Each row was made from one path, in order. Every step used is in the known rows, and no mark comes twice. Write each row's path.
(in the rows, 128 means zero)
Known rows
divu-zafubu: [123 144 175  88 148 145 109 160 144 139 116 108 120 108 123 139 153 130
 146 130 128 129 132 132 112 175 133  76 126 140  87 155 130 157 149 100
 146 140]
bupuso-fizus: [131 154 147 172 101 141 120 112  92 125 104 125 103 135  98 120 165  96
 124 122  86  72 152 103 132  95 155 141 117 130 144 117 137 129 124 132
  81 118]
bupuso-bemipig-kobu: [116 126 132 130 155 141 119 100 121 137 156 119  67 173 132 113  98 151
 154 135 107 131 106  75 136  95 141  84 102 154 126 104 176 137 109 152
 159 144]
zafubu-divu-bupuso: [144 172 125 113  96  92 143  84 159 146 157 129 110 109  98  97 125 155
 108 142 133 125  85 135 117 144 108 140  83  87 168 156  84 106 147  82
 114 178]
bemipig-toda: [118 133 159 172 152 143 160 120 140 110 131 183 121 128 143 156 139 118
 161 133 124  97 129 108 128 114 105 149 100 166 125  97 145 143 106 111
 136 114]
bupuso-sinirat-kobu: [139 182 122 106 184 112 141 114 145 130 124  94 182 119 140 133 155  80
 171 108 159 103 140 146 135 125 100 111 152 141 130 167 128 100 179  86
 106 144]
divu-bupuso-sinirat: [137 207 115 125 126 131 128  87 130 142 163  97 116 151 141 124 140 147
 142 134 113 131 111 133 143 166 105 120 118 127 145 138  99 112 159  82
  73 161]
zafubu-bemipig: [128 106 182 120 105 119 158  95 164 114  96 123 132 127 111 120 127 113
 120 148 133 176 144 142 112  89  84 152 109 116 152 130 134 143 124  97
 126 133]
ridop-toda: [152 164 136 160 102  94 152 169 158 158 139 140 147 141 152 150 141 138
 143 142 164 140 183 139 124 162 171 163 134 140 141 130 163 153 160 157
 130 146]
bemipig-kobu-sinirat: [121  97 166 107 139 150 133  90 132 112 145 182  97 148 177 130 117 133
 197 141 153 160 100  83 138  98 125 118 166 146 111 104 146 148  78 146
 114 112]
nemu-bupuso-sinirat-kobu-bemipig: [152 238 150 125 183 112 119 126 196 123 158 130 176 130 135  97 134  91
 196 154 128  70 122 121 140 104 119  63 136 162 127 148 167 123 136 113
 113 126]
bupuso-nemu: [135  98 104 156  65 142 144  88 147 143 100 100 118 129 124 149 145 138
  76 101 121 131 120 119 137 120 116 174 102 121 143 104 135 150  91 117
 131  83]
nemu-bupuso-bemipig: [139 132 134 131 161 139 100 113 128 132 113 114 139 150 147 157  99 154
 143 161 136 135  91 136 129 107 128 109 132 145 142 131 175 131 146 143
 172 145]
bemipig-bupuso-divu-zafubu-sinirat: [128 134 154 135 120 123  84 143 221 150 134 102 132 136 102 143 165 132
  87 108  98  86 222 138 107 195 103  74 131 128 100 128 175 174 101 100
 168 166]
ridop-bupuso-sinirat: [ 93 177 125 120 130 149 142 120 113 135 155  87  95 125 142 147 144 146
 165 111 131 127  89 117 127 147  69 131 136 154 111 129 127 129 152  79
  90 136]
kobu-bemipig: [137 197 147 132 148 115  99 147 172 124 159 153 128 139 120  97 110 121
 164 144 109  87 113 109 136 113 138  72 106 145 119 124 156 138  99 137
 127 123]
kobu-sinirat-bupuso: [126  87 124  91 111 151 123 123  81 127 105 176 112 140 160 164  95 115
 189 168 126 163 100 156 141  94 164 167 153  94 114 132 147  99 145 150
 136  97]
ridop-zafubu-sinirat-bupuso: [131 107 116 156  97 175 100 157 132 141 146 118 141 132 122 162 121 101
 159 178  65 106 161 181 140 108 182 161 143  84 106 138 184 102 145 160
 164 143]
divu-zafubu-bemipig-kobu: [115 123 202 117 116 144 160  95 171 127 141 114  75 135 123  95 138 137
 147 156 106 159 149  80 115 101 111  96 100 159 123 114 162 163  94 120
 136 137]
nemu-bupuso-divu-zafubu: [129 160 190  88 146 122 107 156 209 139 104 144 152 108 121 142 171 167
 115 143 109 136 147 132 110 190 113  93 129 159 132 147 153 183 137 103
 146 126]
divu-zafubu-sinirat-kobu-bemipig-toda: [129 190 185 167 191 128 129 141 201 110 146 179 143 121 131 134 142  82
 198 134 124  38 156 105 122 109 103  88  98 176 101 116 181 150  99  98
 152 124]
nemu-bupuso-fizus: [143 170 159 191  91 152 136  99 115 120 103 133 120 126 116 116 178 111
 132 165  81  68 159 105 129  86 155 152 139 142 159 117 157 137 120 145
  85 115]
ridop-bupuso-sinirat-kobu-bemipig: [130 227 136 114 185 106 110 140 175 121 155 125 156 122 122  98 128  92
 194 122 137  68 110 108 131 109 106  63 121 157 114 148 157 119 134  94
 116 128]
zafubu-sinirat-kobu-bemipig-bupuso-nemu: [146 126  81 154  80 112 140  78 196 151 115  79 129 159 105 122 143 119
  59  94 129  92 166 109 139 135 100 115  94 133 128 100 163 154  74  99
 157 107]
bupuso-sinirat: [126 182 127 124 130 156 143 108 128 138 155  86 119 152 147 152 149 120
 162 128 118 128 118 135 148 152 109 120 144 147 125 130 121 125 155 105
  83 143]
sinirat-bupuso-divu-zafubu-ridop-toda: [141 167 132  91 122 108 151 201 225 175 112 159 128  92 140 173 156 162
 165 138 147 146 192 148 100 205 192 131  94 144 134 133 191 159 180 145
 131 153]
divu-zafubu-ridop: [112 131 129  48 156 166 132 165 210 150 101 124  99  51 119 153 153 149
 172 120 130 125 136 125  90 188 145  56  82 142  95 136 151 140 147 110
 124 158]
kobu-sinirat: [129  93 158 100 139 141 117 105 123 109 114 179 131 128 174 153 119 123
 181 135 168 164  94 121 135 116 118 134 175 126 117 120 121 138 105 128
 111 113]
divu-zafubu-ridop-bupuso-sinirat: [ 86 179 126  81 146 169 147 136 155 143 140  78  82  88 135 161 158 157
 192 107 137 126  95 117 108 177  79  96 113 157  92 132 139 131 159  71
  88 150]
zafubu-sinirat-kobu-bemipig-bupuso-fizus: [143 184 128 172 114 114 118  99 138 134 118 113 117 167  78  93 162  77
 110 113  94  37 195  98 135 111 138  82 109 140 128 118 165 132 111 114
 103 142]
zafubu-bemipig-bupuso: [132 103 129 105 102 100 177  74 166 137 105 100 115 177 109 107 127 131
  69 127 141 177 166 130 125 140  72 110 100 135 136 120 134 145 125  89
 143 158]
sinirat-bupuso-nemu: [133  86  85 148  46 151 147  97 115 151  92 104 102 132 125 164 126 132
  97 126  95 140 118 140 140 102 149 199  97  99 139 108 151 125 109 138
 148  71]
divu-bupuso: [145 163 112 129 123  96 109  96 135 135 139 141 123 127 120  88 115 163
  98 142 116 128 124 129 121 146 124 130  93 101 160 137  98 108 130  95
 116 152]
kobu-bemipig-toda: [124 178 172 174 164 136 142 132 169 107 155 200 118 138 135 132 124 108
 186 145 113  69 119  94 131  99 114 112  87 178 119  92 165 147  87 117
 134 110]
divu-bupuso-sinirat-kobu-bemipig-toda: [136 217 163 165 192 117 143 111 182 106 157 187 143 135 142 125 135  98
 195 136 128  57 120 104 136 105  99 104  84 175 130 115 154 127 112  86
 117 125]
nemu-bupuso: [146 149 150 159 111 141 148 110 162 122 126 134 152 113 157 121 145 151
 136 191 122 123 136 130 124 116 124 141 158 152 152 128 157 136 123 149
 133 119]
bemipig-kobu-sinirat-bupuso: [121  89 132  97 109 157 134 108  86 129 125 176  87 151 164 149  93 122
 201 171 110 164 107 128 143  81 173 155 147 110 113 118 161 103 126 163
 139  95]
sinirat-kobu-bemipig-toda: [131 188 167 165 190 117 143 130 180 103 145 198 147 124 136 128 130  89
 195 132 132  56 128 101 130  95 103 107  92 178 121 111 165 134 103 104
 141 112]

Write each row's path
[129 120 142  95 117  66 139  94 220 136 100 158 149 174  93 121 147 165
  40 104 113 176 176 128 125 167  68 130  89 143 181 112 144 171 116  89
 133 129]  zafubu-bemipig-bupuso-divu
[119 149 184  69 151 117  92 162 190 140 105 142 141 116 109 147 167 156
 112 110 109 138 144 135 111 195 118  86 114 148 119 146 138 178 141  90
 146 128]  bupuso-divu-zafubu
[136 170 121  92 159  56 115 120 232 139 121 171 167 171  97 104 142 152
  69  98 120 124 162 120 134 171  91  85  93 156 165 122 159 159 116  99
 137 129]  sinirat-kobu-bemipig-bupuso-divu
[126 108 141  83 124 101 102 130 162 128  97 213 145 143 129 159 123 153
 124 135  95 168 127 152 136 130 133 168 129 113 167 121 155 139 129 135
 126  90]  kobu-sinirat-bupuso-divu
[147 201 142 120 186  93 104 145 184 121 146 146 169 122 115  87 119  86
 176 134 139  69 126 118 133 100 132  63 118 145 123 150 159 118 120 120
 133 124]  sinirat-kobu-bemipig
[147 174 136 119 100 111 134 100 176 143 171 132 142 102  99  99 138 154
 117 154 116 124  74 150 129 147 122 141  91  87 167 166  90 105 153  87
 111 194]  ridop-zafubu-divu-bupuso
[128 131 117  98 128  70 126 109 202 142 115 160 148 177 101 125 145 174
  45  95 111 152 165 126 131 186  85 114 102 148 169 112 140 163 117 103
 133 130]  bemipig-bupuso-divu
[140 196 140 148 120 166 159  98 146 134 155  90 140 140 169 146 159 140
 170 169 111 125 123 137 146 143 103 127 167 160 139 131 140 130 149 116
  85 137]  nemu-bupuso-sinirat
[125 120 218  85 124 113 136 119 210 124  80 130 140 113 100 134 155 133
 106 141 117 186 153 145  99 137  78 123  97 130 146 143 142 179 131  73
 135 134]  bupuso-divu-zafubu-bemipig
[144 129  86 140  84 106 151  74 179 149 108  91 128 160 110 119 137 128
  64  93 136 113 140 110 142 136 100 116  87 139 132 105 151 152  85  97
 147  97]  sinirat-kobu-bemipig-bupuso-nemu
[126 127 146 149  88 166 125 102  63 124 102 161  78 150 122 133 142  93
 173 153  70  96 136 104 145  62 188 162 127 113 133 113 162 114 122 158
  88  93]  bemipig-kobu-sinirat-bupuso-fizus
[145 122  89 154  61 118 131  69 148 149 105 105 113 127 118 121 136 164
  57 111 115 131 117 118 131 132 116 174  80 101 164 109 114 136  91  96
 126 102]  divu-bupuso-nemu
[134 141 174 148 120 134  85 147 231 143 136 110 145 115 115 145 173 135
 111 136  96  82 217 143 103 177 109  96 144 132 111 131 184 179 101 112
 165 153]  nemu-bupuso-divu-zafubu-sinirat
[142 145 137 109 179  89 103 134 211 137 111  97 186 117 105 125 163  86
 115  93 146  74 212 148 107 159  95  79 142 133 111 163 163 135 140  81
 166 163]  bemipig-bupuso-divu-zafubu-sinirat-kobu
[144 205 157 127 182 104  79 155 214 126 152 129 164 117 106  97 134  75
 177 133 129  43 165 123 121 121 130  42 123 142  99 152 176 133 113 110
 152 139]  divu-zafubu-sinirat-kobu-bemipig
[135 166 107 114 130 100 135 108 172 145 150 123 117 185 110  90 112 134
 102 122 131 114 147 108 142 159 114  50  99 150 112 113 149 143 110 113
 147 145]  kobu-bemipig-bupuso
[120 116 175 138 108 138 173  75 162 122 149 122  76 147 124  90 125 135
 140 156 103 159 147  78 121  77 108 120 101 148 144 102 161 150  87 129
 126 130]  zafubu-bemipig-kobu
[128 124 123  98 120  95 109 145 163 139 104 188 145 143 108 147 126 158
  99 131  81 150 144 152 130 139 137 170 104 111 171 123 157 134 140 133
 138  97]  sinirat-bupuso-divu
[131 209 112 116 130 137 152  97 156 147 172  83 109 192 138 125 137 127
 145 123 121 121 131 120 158 172  96  67 119 165 114 122 138 137 143  90
  96 157]  kobu-bemipig-bupuso-sinirat
[135  87 100 154  42 165 123 109 144 157  97  81 101 127 118 171 136 124
  98 125  89 113 152 146 129 123 145 175 107  95 116 113 170 139  99 125
 166  90]  divu-zafubu-sinirat-bupuso-nemu
[130  71 107 135  50 165 148  77 114 142  97 131  87 144 149 164 120 134
 130 135 109 158 108 117 144  91 147 193 115 104 132  96 161 133  88 142
 138  60]  bemipig-kobu-sinirat-bupuso-nemu
[132 104  99 150  88 151 110 141 115 145 132 119 107 137 121 153 106 103
 148 162  84 105 171 167 127 108 168 158 133  81 108 129 175  98 135 154
 167 129]  zafubu-sinirat-bupuso
[127 115 124 128  97 161 101 159 126 151 126 109 105 128 119 161 118 108
 155 159  79 105 173 169 120 130 170 131 130  91  92 141 177 112 145 140
 173 134]  divu-zafubu-sinirat-bupuso
[150 201 151 145 178 111  85 157 216 121 168 133 191 122 110  96 133  73
 177 144 117  42 156 131 135 101 136  59 133 139 108 151 180 127 111 124
 145 149]  ridop-zafubu-sinirat-kobu-bemipig
[136  81  98 173  43 175 127 108 146 150 111  87 124 133 118 171 138 120
  99 140  77 114 146 154 144 109 150 197 114  86 129 111 175 132  99 141
 154  96]  ridop-zafubu-sinirat-bupuso-nemu
[124  88 118  85 160 145  81 124  71 137  96 145 108 168 149 183  63 127
 182 145 135 162  67 154 143  91 156 123 126 103 116 134 168 103 163 144
 176 128]  kobu-sinirat-bupuso-bemipig
[146 204 120  96 170  93 150  92 159 140 139  91 170 113 123 115 155  93
 157 111 162  98 122 148 130 130  93 117 130 123 153 179 105  89 187  64
  96 166]  zafubu-divu-bupuso-sinirat-kobu
[139 148 151 132 128  93 124 121 219 127 113 181 175 130 130 128 158 182
  91 152  94 140 151 131 122 146 100 152 133 155 190 119 162 167 112 134
 126 104]  nemu-bupuso-divu
[124 171 172  66 155 103  97 157 214 148 116 138 132 144  98 125 160 160
  97 109 112 134 152 121 121 215 109  49 100 158 112 141 150 186 130  83
 152 138]  kobu-bemipig-bupuso-divu-zafubu
[132  67 101 131  53 156 139  89 111 140  81 130 107 135 145 174 121 131
 122 129 117 157 101 139 144  97 143 201 119  96 136 106 148 128  99 134
 139  63]  kobu-sinirat-bupuso-nemu
[135 141 140 193  76 178 104 133  91 133 114 121 114 140  94 144 161  75
 145 154  40  56 178 138 143  86 192 168 127  97 129 125 177 106 135 154
 108 131]  ridop-zafubu-sinirat-bupuso-fizus
[113 139 137  38 160 147 123 165 241 150  96 151 111  55 109 152 166 165
 149 111 117 132 139 125  90 203 134  63  73 145 119 133 157 156 143 100
 122 151]  bupuso-divu-zafubu-ridop
[129 162 130 110 112 137 176  70 151 142 137  65 113 185 134 137 147 125
 121 124 129 162 143 136 146 160  69 107 123 152 130 124 124 137 155  74
  94 160]  zafubu-bemipig-bupuso-sinirat
[142 172 142  97 128 104 150 196 239 174 117 151 136  91 140 167 166 166
 159 130 156 144 191 138  98 212 172 118 100 152 133 131 183 171 169 138
 123 163]  bupuso-divu-zafubu-ridop-toda
[ 99 145 181  65 155 108  92 171 180 140 103 136 123  98 103 143 163 172
 116 101 119 138 125 121  99 193  91  94 108 153 108 146 144 180 136  78
 149 124]  ridop-bupuso-divu-zafubu
[ 92 121 133 125 158 134 121 109 110 134 158 113  56 156 131 113  96 167
 156 122 121 129  87  63 122  91 116  91  94 160 115 103 179 140 104 137
 163 141]  ridop-bupuso-bemipig-kobu
[115 119 127 119 140 147 123 106  99 141 155 119  61 176 133 125  84 145
 163 151  94 138 103  90 141  82 164 100  97 137 122 107 187 119 125 164
 169 135]  sinirat-bupuso-bemipig-kobu
[124 135 146 141 148 147 129  92 135 134 156 119  81 165 147 113 107 163
 157 163 105 130 109  77 133  87 139  86 115 164 131 104 190 142 103 161
 159 141]  nemu-bupuso-bemipig-kobu
[133 126 149 189 116 166  90 154 198 133 174  99 170 124 115 148 160 104
 132 148  86  75 189 157 135 137 137 120 158 111 104 135 174 144 108 137
 147 179]  ridop-zafubu-sinirat
[125 224 129  97 193 113 115 145 200 126 152 129 149 100 120 101 130 101
 207 122 140  69 107 110 121 118 111  54 105 160 111 145 166 116 134  94
 107 136]  zafubu-ridop-bupuso-sinirat-kobu-bemipig
[101  87 153  78 164 153 118  96 139 117 130 174  73 128 175 149  96 157
 214 128 164 164  70  74 122 100 116  92 136 151 105 102 167 143  90 134
 128 127]  zafubu-ridop-bupuso-bemipig-kobu-sinirat
[101 122 222 137 148 127 164 116 189 105  97 182 115 110 124 160 152 132
 150 133 124 137 136 110  98 118  50 154  75 173 131 107 157 179 111  62
 141 115]  ridop-bupuso-divu-zafubu-bemipig-toda
[ 89 173 107  95 140 162 153 127 147 141 146  88  85  93 140 154 149 154
 185 108 135 127  92 113 114 159  78 113 113 153 106 123 138 123 155  80
  82 148]  zafubu-ridop-bupuso-sinirat
[141 176 119 105 160  93 121 117 202 145 141 103 140 168 103  92 134 104
 114 112 144  84 185 117 130 166 104  24 109 152  94 138 163 141 118  88
 163 161]  divu-zafubu-sinirat-kobu-bemipig-bupuso
[124 100 171 112 153 155 120  83 133 113 135 176 101 156 189 142 101 149
 202 159 153 162  85  86 141  87 126 106 166 153 119 105 166 150  89 149
 131 120]  nemu-bupuso-bemipig-kobu-sinirat
[150 246 144 109 174  92 119 122 196 133 171 129 158 125 113  89 130  93
 187 135 140  65  99 124 138 116 113  65 106 138 137 160 138 111 145  87
 107 151]  zafubu-divu-bupuso-sinirat-kobu-bemipig
[140 146 147 120 182 109 104 141 186 135 117  89 180  96 118 128 161  68
 145 106 154  66 200 150 107 137 111  84 153 127  99 171 160 122 146  94
 164 159]  divu-zafubu-sinirat-kobu
[111 178 126  71 198 124 142 136 167 136 114  81 150  75 131 141 165 101
 190  94 172  98 124 136 107 146  83  89 131 152 106 173 139 110 183  61
 112 153]  divu-zafubu-ridop-bupuso-sinirat-kobu
